What can hang from each mark
k_425: k_877 k_925
k_877: k_165 k_425 k_605
k_947: k_165 k_391 k_425 k_605
k_605: k_925 k_947
k_165: k_925 k_947
k_867: k_947
k_925: k_165

Every row comes from one small tree of marks. Brackets hold a mark, then the marks that hang from it, in the order of their numbers. Every link used is in the known rows. Which tree was each row made from?
Known rows
(k_877 (k_165 k_947) k_425 k_605): [ 5.371  0.543  0.357  3.101 -0.299  2.667 -1.180 -3.982 -5.040 -0.071
 -2.534 -5.049  3.535 -1.600  3.483  1.533  2.160  0.088 -0.805  0.997
 -1.060  0.491 -6.301  0.247 -3.081 -4.123  0.954 -4.241  3.680  0.092
 -6.713  2.042 -7.346  2.009]
(k_925 (k_165 (k_947 k_391 (k_425 k_877) k_605))): [-1.272  0.733  0.828  0.800 -2.165  1.545 -1.860  0.016 -0.509 -1.987
  0.052  1.561 -1.823  2.654  0.931  0.514  6.416 -1.271 -0.553  3.021
 -1.589 -3.483  2.873 -2.386 -0.916  1.667  1.885  2.935 -1.073 -1.284
 -1.101 -0.213  3.236  2.048]
(k_867 (k_947 k_165 k_391 k_605)): [ 0.334 -2.918  1.142  2.990  0.967  1.446  2.191 -2.302 -0.768  0.567
  0.739 -2.192  1.297  2.776 -1.678  0.662  1.977 -3.102  0.141  2.961
 -1.118 -4.223 -0.176  0.700  1.801  1.430  0.121  1.410 -3.838 -1.586
  2.753 -5.144  0.020 -2.088]
(k_425 (k_877 k_605) k_925): [ 0.954 -0.243 -5.441 -2.976 -0.693 -0.938 -2.076 -2.703  5.893 -5.867
 -0.333  1.649  4.351 -5.586  0.878 -3.666 -7.695  4.673  0.000 -3.379
 -0.518 -0.981 -1.118 -6.572 -4.125 -3.181 -2.879 -4.297  2.932  2.588
 -3.251  0.281 -1.258  0.900]
(k_165 k_925 (k_947 k_391 k_425 k_605)): [-3.377  2.084  0.142 -0.535  2.821 -1.781  2.796  0.796 -0.484 -1.177
  1.923  4.801 -3.756  2.614  1.324 -0.538 -0.846 -2.310  0.059  1.397
 -0.535 -0.997  2.622  2.118  3.096  1.078  0.891  2.387 -2.601 -1.352
  1.681  2.579  1.557  0.663]
(k_165 k_925 (k_947 k_391)): [-0.235 -1.513 -0.753 -0.464  2.913 -1.586  2.558  4.237  2.545 -0.278
 -1.644  1.371 -3.085  1.917 -1.448 -0.704 -3.278 -0.217  0.234 -2.607
  2.633 -3.078  1.886 -1.557  4.231  2.118 -4.620 -1.730 -0.516  2.481
  1.089  2.365 -3.845  0.278]
(k_877 (k_165 (k_947 k_425 k_605))): [ 0.109  0.927  2.477  1.721  0.279  3.790 -0.016 -0.399 -4.390  0.329
 -0.525 -2.061 -0.320  2.466  1.155  1.870  4.886 -2.134 -0.989  1.931
 -0.269 -1.102 -3.533  0.681  0.052 -1.863  2.674 -1.545  0.254 -1.069
 -1.335  0.240 -0.939  0.196]
(k_165 k_925 (k_947 k_391 k_605)): [-2.054  1.353 -1.773 -0.241  3.157 -0.673  3.074  0.804  1.968 -0.934
 -1.222  3.688 -2.493  2.083  1.013 -1.617 -3.123 -1.475  1.280 -0.021
  0.482 -1.954  1.112 -1.049  3.889  1.114 -0.916 -1.780 -2.245  1.120
  1.594  1.798 -2.011 -0.269]
(k_425 (k_925 k_165)): [ 0.736 -0.578 -0.358 -1.601 -2.425  0.771 -2.724  0.870  2.369  1.420
 -1.056 -0.956 -0.326 -1.591 -2.441 -0.594 -1.631  2.109  1.602 -4.379
  0.305  0.590 -0.371 -2.122  0.029  0.285 -2.636 -0.967  2.734  0.792
 -2.135 -2.265 -1.746 -0.699]
(k_877 k_165 (k_425 k_925) (k_605 k_947)): [ 4.446  0.985 -2.607  0.257 -0.631  1.338 -2.421 -3.789 -2.507  2.164
 -2.298 -3.361  3.276 -6.510  4.703  0.701 -0.712  0.114  1.742  0.745
 -1.703  5.091 -4.476  1.668 -5.128 -2.321  3.110 -3.681  3.653  1.005
 -4.751  4.233 -5.297  0.083]
(k_925 (k_165 k_947)): [ 1.668 -3.347  2.285  1.830 -1.408  3.867 -1.004  2.261 -2.583 -0.109
 -2.654 -4.028 -0.984  3.230 -2.444  1.168  2.819 -1.120 -1.175 -1.960
  1.481 -1.705 -2.473 -4.455  2.175  1.507 -3.607 -2.267  2.626  2.224
 -1.622 -1.204 -4.332 -1.061]
(k_877 (k_165 (k_947 k_391 k_425)) (k_605 k_925)): [ 0.071  2.459  1.245  0.722  1.025 -0.347 -0.200 -1.900 -3.895  3.839
 -0.999  3.502 -0.045 -1.629  3.664  0.717  0.698  2.153  2.980  2.326
 -0.275  0.844 -0.398  4.660 -1.864 -1.175  3.562  0.016 -1.276 -1.750
 -3.447  1.753 -1.405  4.125]
(k_867 (k_947 k_165 k_391 k_425 (k_605 k_925))): [-2.546 -0.061  1.246  1.060  0.239 -0.304  1.847 -1.485 -3.101  2.370
  2.302  2.407 -0.980  1.253  0.303  1.015  3.101 -1.374  1.120  3.949
 -1.658  0.159  1.224  5.579  0.700  0.207  2.632  4.586 -4.102 -4.491
  2.284 -3.122  5.258 -0.848]
(k_947 k_165 k_391 k_425 k_605): [-1.027  4.152  5.678  2.088  0.351 -3.862 -0.056 -3.159  0.886  0.512
  5.671 -0.552  1.391  4.746 -1.903  1.298  2.437 -2.084 -1.867  1.855
 -1.638 -2.791  3.606  4.754  1.209 -0.655  4.761  6.143 -4.430 -4.144
  2.413 -4.403  5.253  2.256]
(k_947 k_391 (k_425 (k_877 k_165 k_605) k_925)): [ 0.437  2.948 -1.982 -2.397 -0.980 -3.249 -3.419 -2.044  3.952 -0.442
  1.933  4.006  1.729 -4.565  1.703 -0.857 -0.063  4.391  2.290  0.288
 -0.917 -2.767  4.704  1.267 -5.467 -1.738  2.615  3.075 -0.114 -1.847
 -4.032  0.720  3.367  5.157]
(k_605 k_925 (k_947 k_165 k_391 (k_425 k_877))): [-0.626  0.554  0.636 -1.285 -0.533 -3.137 -0.549  4.571  2.033  0.940
  0.962  1.088 -0.520 -0.007 -0.647  0.320  2.423  2.483 -1.387  0.996
  2.450  2.746  4.247  1.669 -1.317  2.199  1.035  2.394 -0.936  1.044
  3.791  2.458  6.215  1.103]
(k_925 (k_165 (k_947 k_391 k_425 k_605))): [-1.206  0.786  3.828  2.017 -0.594  1.251 -0.701 -1.004 -3.034  0.799
  0.926  0.348 -2.575  4.242  0.331  1.543  5.119 -3.163  0.093  2.514
 -1.642 -2.247  1.659  0.528  1.793  2.203  3.173  3.604 -2.419 -2.413
 -0.256 -1.393  1.262  1.147]
(k_867 (k_947 k_165)): [ 2.388 -6.897  1.630  2.473 -0.274  3.069  1.776  1.362 -2.310 -0.485
 -0.191 -6.567  1.710  2.068 -4.058  1.429  1.533 -1.771 -2.304 -0.804
  1.450 -2.710 -3.466 -1.852  1.760  0.293 -5.510 -1.004  1.374  0.850
  1.040 -4.481 -2.395 -3.633]
(k_605 k_925 (k_947 k_391)): [ 0.648 -1.397  1.499 -0.846  4.105 -3.281  0.623  1.972  2.281  2.595
 -2.517 -0.523 -2.075  1.081 -1.081 -0.362 -4.958  0.513 -0.825 -1.942
  3.496  0.880 -0.802  0.087  5.245  3.699  1.270 -2.576 -3.052  3.138
  5.041  2.267 -2.975 -1.971]
(k_165 k_925): [ 0.668 -0.675  0.352 -1.696  1.656 -2.282  0.727  1.293  2.390 -2.815
 -1.033 -1.226 -1.279  1.192 -3.328 -1.017 -7.235  1.643 -1.281 -6.388
  2.879 -0.752 -1.224 -1.794  4.413 -1.018 -5.287 -1.938  1.543  2.948
 -0.413 -0.160 -4.030 -1.432]

Which tree is each row?
[-3.121  4.267 -2.002 -2.686 -2.549 -2.345 -3.718 -2.171  4.510 -1.586
  2.007  5.635 -1.097 -1.387  1.257 -1.492  2.594  1.658  1.860  1.351
 -3.250 -1.986  6.184 -0.149 -3.052  0.105  4.317  5.593 -1.964 -3.325
 -1.255 -0.909  7.268  2.886]
(k_947 k_391 (k_425 k_877 (k_925 k_165)) k_605)
[-1.357 -0.855 -1.040  1.213  0.216  0.632  2.270 -1.690 -0.674  2.844
 -0.766  1.702  0.051  0.385 -0.123 -0.141  0.988 -0.406  2.128  2.350
 -0.849 -0.458 -0.376  2.354  1.404  0.842  0.674  0.393 -3.804 -2.094
  2.260 -3.914  1.497 -1.735]
(k_867 (k_947 k_165 k_391 (k_605 k_925)))
[-3.029  2.342  1.459 -0.206  2.953 -1.214  1.392 -0.523 -1.079  0.940
  1.270  3.802 -2.787  2.900  2.183 -0.439 -0.101 -1.406 -0.609  2.189
 -0.240 -0.590  0.063  2.317  3.369  0.563  4.065  0.227 -4.167 -2.207
  2.890  1.125  1.522  0.791]
(k_165 (k_947 k_391 k_425 (k_605 k_925)))
[-1.047 -1.594 -3.513 -1.709 -0.433  1.810 -0.349  1.019  0.477 -4.625
  1.774  1.490  1.193 -3.217  2.315 -1.755 -1.654  0.762 -1.763  0.390
 -0.547 -0.508 -0.903 -4.385 -3.777 -1.793 -2.099 -2.356  3.240  0.772
 -1.812  3.109  0.864  1.197]
(k_165 (k_947 (k_425 (k_877 k_605) k_925)))
[ 1.246 -1.370  1.839  0.476  1.001 -2.690  1.720  4.041  2.461  2.171
 -0.215 -2.097 -0.614  1.825 -2.852  0.855 -0.939 -1.333  0.000 -1.029
  2.624  0.650  3.526  0.865  2.040  3.849 -2.422  1.072 -0.437  3.315
  4.173  1.068 -0.343 -1.206]
(k_605 (k_947 (k_165 k_925) k_391))
[ 0.959 -1.385  1.194  0.104  0.035 -0.158  0.909  3.612 -0.099  2.434
 -2.028 -3.050  0.757  0.269 -2.023  0.519 -1.561  1.076 -1.296 -1.705
  2.927  5.514 -2.294  0.092  1.429  0.979 -1.452 -3.452  1.024  3.452
  3.635  1.015 -0.691 -2.677]
(k_605 k_925 (k_947 k_165))
[-1.285  1.770 -1.050 -0.558 -0.647  3.917 -0.132  0.577 -2.709  1.991
 -0.104  1.029 -0.623 -0.847  2.345  0.490  3.772 -0.752  1.276  1.853
 -0.961  0.903 -2.238  1.168 -2.219 -2.080  2.682 -2.046  1.479 -1.576
 -1.534  1.280  0.367  0.381]
(k_877 (k_165 (k_947 (k_425 k_925) k_605)))
[-3.111  4.406  2.382 -0.825 -1.517 -0.827 -1.962 -3.809 -2.965 -0.324
  0.258  2.787 -1.863  1.195  0.847  0.276  0.293  0.998  0.472 -0.658
 -2.023  3.910 -1.437  2.409  1.590 -2.169  4.438  2.854 -1.606 -2.764
 -1.080 -1.812  3.277 -0.007]
(k_947 k_425 (k_605 (k_925 k_165)))
[-0.239 -0.807  0.191 -0.307 -1.607  2.617 -0.849  2.724 -2.098  2.256
 -4.567  0.388 -2.065  0.913 -0.882 -0.143  0.392  2.409  1.039 -2.796
  1.866  2.770 -2.795 -1.807  1.797  0.368 -2.702 -3.366  2.111  1.640
 -1.668 -0.143 -3.035 -0.524]
(k_605 (k_925 (k_165 k_947)))
[-1.230  5.333  1.524  0.655  0.336 -3.756  0.615 -2.767  3.362  2.898
  0.694  2.869  1.639  1.962 -0.842 -0.886 -1.190  1.980  1.236 -0.215
 -0.796  0.571  1.465  3.415  1.458 -0.956  3.213  0.651 -4.001 -1.816
  1.919 -4.054  2.526  1.585]
(k_947 k_165 k_391 (k_605 k_925))
[ 1.261 -0.975 -6.511 -2.942 -2.604  4.010 -1.741  5.381  4.312 -0.899
 -3.969  0.603  1.259 -4.228  0.673 -1.602  2.183  4.475  1.286 -1.695
  1.673 -1.465 -1.072 -5.615 -5.264 -1.748 -3.993 -6.554  5.621  3.230
 -3.855  2.643 -0.549  1.382]
(k_425 (k_877 (k_165 k_947)) k_925)
[-0.270 -1.180 -1.232 -1.027 -1.417  1.646 -1.277  3.124  2.377  3.919
 -1.510  1.209 -1.869 -1.045 -0.658 -0.605  1.669  0.382  2.678 -1.418
  0.290 -1.056  2.182 -1.215 -0.022  3.089 -2.288 -0.866  1.260  0.479
 -1.437 -0.338 -1.801  0.395]
(k_425 (k_925 (k_165 (k_947 k_391))))
[-1.552  3.509  0.352 -0.600 -1.114  0.319 -1.486 -3.997 -0.586  0.377
 -2.986  2.073 -0.024  1.317  0.309 -0.769 -2.195  1.879  1.338 -2.144
 -1.347  3.276 -3.423 -0.843  2.061 -1.627  2.679 -2.022 -1.023 -0.035
 -1.298 -2.608 -0.727 -0.901]
(k_947 (k_605 (k_925 k_165)))
[ 0.324 -4.054  0.375  2.764 -0.337  3.672  2.110 -2.262 -2.912 -1.399
 -0.007 -3.951  2.178  1.925 -1.677  0.873  1.618 -3.031 -1.347  1.798
 -1.095 -1.410 -3.919 -1.650  0.853 -0.765 -1.651 -1.240 -0.480 -0.633
  1.652 -4.844 -0.895 -3.998]
(k_867 (k_947 k_165 k_605))
[-0.316 -1.764  2.416 -1.019  0.236 -1.221 -1.687  2.608  0.359  3.088
  1.484 -0.384 -3.311 -0.085 -1.044  1.311  1.530 -2.638  0.341  0.799
  0.808  0.396  3.910  2.031  1.140  4.975  2.277  4.424 -1.236 -0.147
  3.093  1.854  1.886 -0.870]
(k_605 (k_947 k_391 (k_425 (k_925 k_165))))
[-2.782  1.185 -0.253 -0.523  2.661 -0.553  1.298 -0.155  1.087  0.337
  3.187  3.521 -2.188  0.970  1.816 -0.895  0.399 -3.013  0.066  2.401
 -1.353 -2.057  1.500  1.046  1.366  1.266  3.182  1.077 -3.134 -2.490
  2.215  1.056  1.541  0.436]
(k_165 (k_947 k_391 (k_425 k_925) k_605))
[-1.054 -3.115  2.239  2.368 -0.709  3.163  1.927 -2.218 -5.379 -1.695
  3.049 -3.156  0.797  2.285 -1.455  1.901  3.637 -3.843 -2.038  3.256
 -1.812 -1.151 -2.447  1.544  0.438 -1.072  0.251  3.154 -1.141 -3.093
  1.897 -4.057  2.764 -3.287]
(k_867 (k_947 k_165 k_425 k_605))
[ 2.355  0.898 -2.668  0.554 -2.516  2.113 -2.472 -3.900 -2.448  0.367
 -1.233 -1.258  2.197 -5.158  3.918 -0.521 -0.044  0.604  1.660 -0.150
 -3.332  3.657 -3.172 -1.350 -4.449 -2.614 -0.294 -1.727  4.296 -0.710
 -6.786  1.572 -4.209  1.098]
(k_877 (k_425 (k_925 (k_165 k_947))) k_605)
[ 0.068 -0.580  3.711  0.187  0.500 -3.432  1.261  4.120  0.063  1.896
  2.796 -1.328 -1.878  2.062 -2.565  2.011  1.019 -1.890 -1.296  0.522
  2.197  1.489  5.207  3.927  1.609  3.332 -0.364  5.032 -1.232  0.648
  4.631  1.933  3.296 -0.102]
(k_605 (k_947 (k_165 k_925) k_391 k_425))
[-1.829  1.501 -0.291  0.447  3.449 -0.566  2.041 -0.500  1.309  1.150
 -1.770  2.992 -1.598  2.728  1.395 -1.612 -2.105 -0.668  0.312  0.699
  0.246 -1.244 -1.593 -0.867  4.028  0.940  2.260 -3.753 -3.623  0.275
  2.278  0.322 -2.190 -0.002]
(k_165 (k_947 k_391 (k_605 k_925)))
[ 3.037  1.887 -1.703 -0.493  0.688 -2.313 -2.016 -6.127  1.085 -2.137
  1.181 -2.046  3.742 -4.605  2.127 -1.487 -6.504  1.622 -0.748 -2.795
 -2.070  1.662 -3.876 -0.084 -2.007 -4.721  0.419 -2.497  2.746 -0.520
 -4.620  0.576 -4.801  0.570]
(k_877 (k_425 k_925) k_605)
[ 1.044  1.856  1.954 -0.054  0.105 -4.805  0.683  2.336  4.620  1.828
  1.250 -0.058  0.329  2.258 -4.207  0.047 -1.984  2.101  0.875 -3.468
  2.218 -1.996  4.828  2.640  1.886  0.276 -3.981  2.784 -0.706  0.523
  0.764 -2.559  0.379  2.120]
(k_947 (k_165 k_925) k_391)
[ 1.213 -1.581 -3.162 -1.414  0.830 -0.464 -0.774 -1.753  1.819 -5.535
 -3.269  0.168  3.124 -3.441  1.752 -2.103 -6.798  3.296 -1.304 -1.613
  1.246  2.120 -3.870 -6.281 -1.603 -0.934 -0.833 -5.486  1.438  4.886
 -0.247  3.078 -2.207 -1.003]
(k_425 (k_877 (k_605 k_925 k_947)))
[ 2.746  1.494 -0.676 -1.011 -2.609 -0.372 -3.753 -0.809  1.140  0.950
 -0.944 -3.281 -0.041 -2.201 -0.355  0.079  0.525  1.742 -0.154 -3.914
 -0.781  1.905 -1.383 -0.020 -1.029 -2.083 -0.994 -0.163  4.159 -0.866
 -4.631 -0.299 -2.612 -0.075]
(k_877 (k_425 (k_925 k_165)))
[-1.500 -1.733  0.660 -1.143  1.426  0.157  2.232  4.562 -2.368 -2.652
  1.106 -0.149 -3.832  1.416 -1.091  0.033 -1.981 -0.837 -1.896 -2.328
  2.189  0.812 -0.420 -0.489  2.819 -0.287 -4.610  0.019  2.179  1.035
  0.392  3.246 -0.942 -0.669]
(k_165 k_925 (k_947 k_425))
[-1.332 -1.444 -1.464  1.312  0.054  0.552  3.212 -0.855 -0.245  0.975
 -0.121  1.265 -0.272  0.848 -0.894  0.006  0.493 -1.697  2.669  1.862
 -1.019 -1.635  1.674  1.857  1.097  1.058 -1.898  2.022 -2.557 -1.223
  1.623 -3.042  0.790 -1.828]
(k_867 (k_947 (k_165 k_925) k_391 k_605))
[-1.830 -1.165 -4.443 -1.937 -0.606  1.655 -0.719 -0.945  0.549 -0.237
  0.212  3.860 -1.389 -3.309  2.454 -0.397  4.037  0.151  2.853  4.083
 -2.058 -3.556  2.259  0.961 -3.759  0.262  2.338  2.700 -1.620 -3.001
 -0.805 -0.087  4.621  0.061]
(k_867 (k_947 k_391 (k_425 (k_877 k_165) k_925) k_605))
[ 1.812  0.326 -5.252 -3.519 -2.322  0.841 -3.671  2.763  6.178 -1.323
 -3.129  0.202  1.830 -4.039 -0.761 -1.944 -0.582  6.060  1.223 -4.076
  1.703 -1.666 -0.254 -4.469 -4.591 -2.748 -3.219 -4.546  4.597  2.559
 -3.856  0.529 -0.310  1.461]
(k_425 (k_877 k_165) k_925)
[-0.067 -1.268 -0.349 -1.424 -2.346 -0.006  0.108  5.581  0.520 -3.745
  0.870 -2.211 -0.126 -0.337 -2.053  0.720  1.640  0.385 -2.672 -0.647
  2.099  3.189  2.524 -1.999 -2.480  0.723 -3.505  1.704  3.341  2.949
  2.889  3.429  4.992 -0.756]
(k_605 (k_947 (k_165 k_925) (k_425 k_877)))
[-1.521 -0.548  2.546  1.601  2.374  2.074  1.489 -1.096 -3.134 -3.321
  2.052 -1.820 -0.787  3.902  0.454  0.438  0.156 -4.126 -3.942  1.480
 -0.606 -1.405 -3.669 -1.406  2.952 -0.662  1.720 -1.302 -1.215 -0.784
  2.287  0.176 -0.742 -1.526]
(k_165 (k_947 k_425 k_605))
[-0.388 -3.090 -3.111 -0.618 -2.176  0.065  0.245 -0.351  0.675 -1.074
  3.380  2.136  2.023 -4.241  0.763 -0.229  2.354  0.889  1.250  3.293
 -1.924 -2.447  4.108  0.588 -5.603  0.263 -1.926  4.464  0.300 -2.652
 -0.971 -1.469  5.388  1.233]
(k_867 (k_947 k_165 k_391 (k_425 (k_877 k_605) k_925)))
[ 5.195 -0.856  2.211  3.419  0.064 -0.415 -0.537 -4.601 -3.105 -1.502
  0.895 -7.416  5.361 -0.972  1.294  1.387 -1.338 -2.110 -3.381  0.765
 -1.230  3.393 -4.270 -0.280 -1.877 -1.889  1.365 -1.641  2.410  1.299
 -1.157  1.015 -4.107 -0.625]
(k_877 k_425 (k_605 (k_947 k_165)))
[ 0.455  0.309  2.705  1.330  0.504 -3.419  1.344 -1.793 -1.956  0.144
  3.343  0.050  1.604 -0.789  0.506  1.268 -2.188 -1.986 -0.004  1.753
 -0.422  2.529  3.160  3.402 -0.585  1.485  0.969  4.763 -1.212  0.300
  1.879  1.436  1.189  0.972]
(k_877 (k_605 (k_947 (k_165 k_925) k_391 k_425)))
[ 1.364 -2.423  0.925  0.406 -0.310  0.040  1.638  4.180  0.032 -0.080
 -1.010 -4.172  0.638  0.743 -3.127  0.880 -1.654 -0.866 -1.593 -2.248
  2.657  3.515 -0.043 -0.878  1.112  1.819 -4.202 -1.580  2.335  4.214
  3.437  1.366 -1.137 -2.736]
(k_605 (k_947 (k_165 k_925)))
